Every row comes from one small tree of marks. The marks that hang from a mark follow it in brackets, in alphabetical order. Every link used is in the known rows. Which tree was each row made from?
Known rows:
fugo[zofi[dazeder]]: 1.434  -0.574  0.268  -3.644  3.118  3.087  0.700  0.554  0.230  0.861  0.656  -0.811  0.536  -2.364  1.725  0.126  -2.233  -1.358  1.965  -0.309  -0.494
fugo[mopug[dazeder]]: -0.688  -1.078  1.065  0.622  2.250  0.428  -1.329  1.379  -1.123  0.705  0.202  2.491  2.095  -1.017  -2.718  -0.179  -2.185  0.392  -0.367  0.710  2.661
mopug[dazeder]: -1.423  -1.080  2.449  -2.701  1.521  0.582  0.859  0.702  -0.475  2.423  -0.589  1.205  0.616  0.439  -1.454  0.988  -2.738  0.707  0.039  0.862  3.322
bigepem[komi]: -0.981  -1.012  4.710  -5.162  -4.488  -0.137  2.990  -0.524  -1.030  1.947  -0.649  -1.060  -1.673  0.995  -0.252  2.144  -0.391  2.267  -0.722  0.264  0.313
zikab[fugo[demepin zofi]]: 0.697  0.826  -2.249  -2.567  0.868  1.008  1.797  -0.910  -0.688  2.918  0.035  -1.510  -1.157  0.567  0.271  -3.359  -0.447  -0.769  0.841  -1.954  -0.117
zikab[fugo]: 1.912  0.374  2.020  -4.183  -1.062  -1.442  0.514  -0.431  -0.966  1.896  -1.229  0.877  0.858  0.116  -0.047  1.243  -0.678  -0.656  -2.436  -1.210  0.228
demepin[dazeder]: -0.674  -1.150  2.196  -5.183  -1.455  -0.832  2.504  -1.024  -1.294  2.317  -0.646  0.899  0.149  -1.495  1.655  2.701  -1.033  0.528  -0.783  1.334  1.978
fugo[bigepem demepin mopug]: -0.950  0.310  0.203  3.953  -4.324  -0.685  -2.757  -0.768  -0.676  -0.179  0.466  -2.202  -1.034  -1.820  -1.830  -1.446  -0.625  0.086  0.318  1.330  -0.161
zofi[dazeder[mopug]]: 0.970  0.619  3.475  -3.374  0.769  2.502  -0.054  3.357  0.107  1.010  0.151  0.993  2.055  -3.486  3.519  2.947  -2.485  -2.896  -0.199  1.458  0.459
fugo[bigepem[komi] demepin mopug zofi[dazeder]]: -0.628  -0.627  -0.791  2.376  -2.072  2.463  -0.713  0.188  2.396  -2.030  1.157  -3.149  -2.629  -0.235  0.998  -2.948  0.931  -0.815  2.951  0.839  -1.106
dazeder[mopug]: -0.401  1.387  2.986  -3.924  -1.114  0.672  1.353  2.555  -1.284  2.240  -0.390  1.317  1.632  -2.909  0.344  2.448  -2.431  -0.554  -0.797  1.217  0.697
fugo[demepin[komi] mopug[dazeder]]: -2.059  -1.131  -1.845  3.887  2.102  -0.187  -0.652  0.596  -2.053  0.296  1.206  0.360  -0.076  1.712  0.251  0.882  -1.225  2.073  0.173  0.517  2.664
demepin[dazeder komi]: -0.201  -0.921  0.552  -3.877  -0.284  -2.005  3.894  -1.245  -2.128  0.433  -0.382  0.564  -0.496  1.021  3.387  5.850  -0.077  2.932  -1.280  0.690  0.964
zikab[fugo[bigepem demepin[dazeder] mopug] komi]: 0.776  0.850  -0.229  1.546  -2.023  -4.315  -1.496  -1.660  1.890  -0.104  -0.785  0.506  -0.993  2.552  0.689  0.024  1.763  0.892  -1.294  -0.357  -1.201
zikab[fugo[demepin mopug] komi]: 0.915  1.348  0.777  0.623  -1.230  -2.167  -2.248  -0.698  -0.582  1.510  0.133  0.671  -0.049  2.324  -0.554  -1.379  -0.458  0.863  -1.672  -2.273  -2.253
fugo[bigepem demepin[dazeder] mopug zofi]: -1.146  -0.383  -3.742  2.075  -0.781  -0.129  0.350  -0.969  0.394  -0.527  0.750  -1.342  -1.506  -1.829  -0.138  -2.653  0.642  0.084  2.398  1.393  0.175
bigepem[dazeder[mopug] komi]: -2.511  0.167  4.495  -4.313  -1.322  1.687  3.561  1.173  -0.885  1.385  -0.728  2.319  0.852  -0.769  0.394  3.227  0.873  0.139  -0.461  1.285  1.267
zikab[fugo[mopug]]: 2.128  0.376  0.679  -0.520  -0.307  -1.212  -1.476  0.794  -1.689  0.163  -0.373  1.792  2.154  -1.470  -1.203  0.168  0.133  -1.185  -2.292  -1.320  -0.244
zikab[fugo komi]: 2.174  1.343  3.614  -5.130  -0.272  -2.402  0.389  -0.587  0.109  1.885  -1.441  0.808  0.421  3.285  -0.396  1.925  -0.783  1.859  -2.289  -2.603  -1.983

Which tree is each row?
-2.047  -0.654  -0.750  5.043  -0.648  -0.431  -2.725  0.451  0.810  -0.070  0.314  -0.464  -0.620  -0.227  -2.661  -1.891  -0.908  0.064  1.082  1.950  2.814 -> fugo[bigepem demepin mopug[dazeder]]
0.057  1.158  -2.395  1.726  2.320  2.413  1.688  2.373  1.655  -1.758  0.739  -2.533  -1.466  0.300  4.927  1.822  -0.153  -0.661  2.172  1.140  -1.286 -> fugo[bigepem demepin[komi] zofi[dazeder[mopug]]]
1.387  0.392  -1.170  -0.093  -1.373  -0.427  1.546  0.269  1.775  -2.747  -1.100  -0.353  -0.849  1.735  -2.783  -1.768  3.157  0.649  -0.720  -1.233  -2.249 -> zikab[fugo[bigepem[komi] mopug zofi]]
0.225  0.086  -2.386  3.803  0.554  2.332  -2.530  0.469  1.327  -1.816  1.474  -2.844  -0.488  -2.548  0.461  -3.169  -0.636  -2.405  2.881  0.630  -1.136 -> fugo[bigepem demepin mopug zofi[dazeder]]
-1.721  -0.942  2.462  1.650  -2.952  -0.440  0.338  -1.439  -0.043  -2.516  -0.705  0.097  0.097  -0.436  -2.865  1.509  2.485  1.029  -0.920  0.824  -0.159 -> fugo[bigepem[dazeder komi] mopug]
-0.694  0.144  -2.056  2.398  2.530  1.187  -0.386  -1.272  -0.732  -2.784  0.164  0.304  2.136  -2.617  -4.005  -1.073  1.316  -0.657  1.194  -0.306  -1.115 -> fugo[bigepem[dazeder] mopug zofi]
0.365  0.670  0.291  -1.032  -0.312  -3.047  -0.820  -1.223  0.065  1.550  -0.106  1.791  -0.181  2.207  1.956  -0.471  0.650  1.047  -1.309  -1.123  -0.906 -> zikab[fugo[demepin[dazeder] mopug] komi]
1.927  -0.252  -1.261  2.097  1.917  2.194  -2.199  1.149  1.621  -3.090  0.695  -1.238  1.265  -2.811  -0.475  -0.760  -0.722  -2.032  1.711  0.388  -2.051 -> fugo[bigepem mopug zofi[dazeder]]
2.625  -0.169  -0.745  0.417  0.405  1.005  -0.231  1.150  3.318  -3.775  -0.516  -0.567  -0.240  1.486  0.554  -0.882  2.531  -1.566  -0.083  -0.903  -2.044 -> zikab[fugo[bigepem[komi] mopug zofi[dazeder]]]
2.177  0.403  -3.449  -0.743  4.128  1.358  1.335  -0.214  0.230  0.317  0.761  -1.636  -1.064  2.647  5.270  0.062  0.142  -0.883  0.665  -1.955  -1.006 -> zikab[fugo[demepin[komi] zofi[dazeder]]]
0.918  0.363  -6.472  3.200  1.728  -2.360  1.821  -0.906  0.426  -2.777  0.032  -0.550  -1.541  2.206  2.451  0.214  3.315  0.852  -0.058  -0.753  -0.671 -> zikab[fugo[bigepem demepin[dazeder komi] mopug zofi]]
-1.992  -0.083  -0.676  5.007  -1.986  -0.092  -2.308  -2.252  -1.198  -0.841  0.545  -1.205  0.300  -2.006  -2.003  -1.022  0.867  -0.938  0.763  1.068  0.524 -> fugo[bigepem[dazeder] demepin mopug]
1.267  -0.638  -0.331  0.528  3.110  -0.632  -1.716  1.628  -0.372  0.373  -0.748  3.846  2.645  0.163  -2.003  -0.648  -0.481  -0.953  -1.906  -0.667  2.635 -> zikab[fugo[mopug[dazeder]]]
-0.303  0.473  0.043  1.429  2.274  -1.545  -2.328  0.340  0.695  1.949  -0.046  2.411  0.404  3.799  -1.375  -2.317  -1.148  0.793  -1.002  -1.732  0.631 -> zikab[fugo[demepin mopug[dazeder]] komi]
-3.065  -0.336  -1.556  2.635  -1.574  1.534  1.449  -1.995  0.307  -1.621  0.632  -1.661  -1.841  0.201  -2.262  -3.298  2.774  0.707  2.574  0.253  -0.722 -> fugo[bigepem[dazeder komi] demepin mopug zofi]
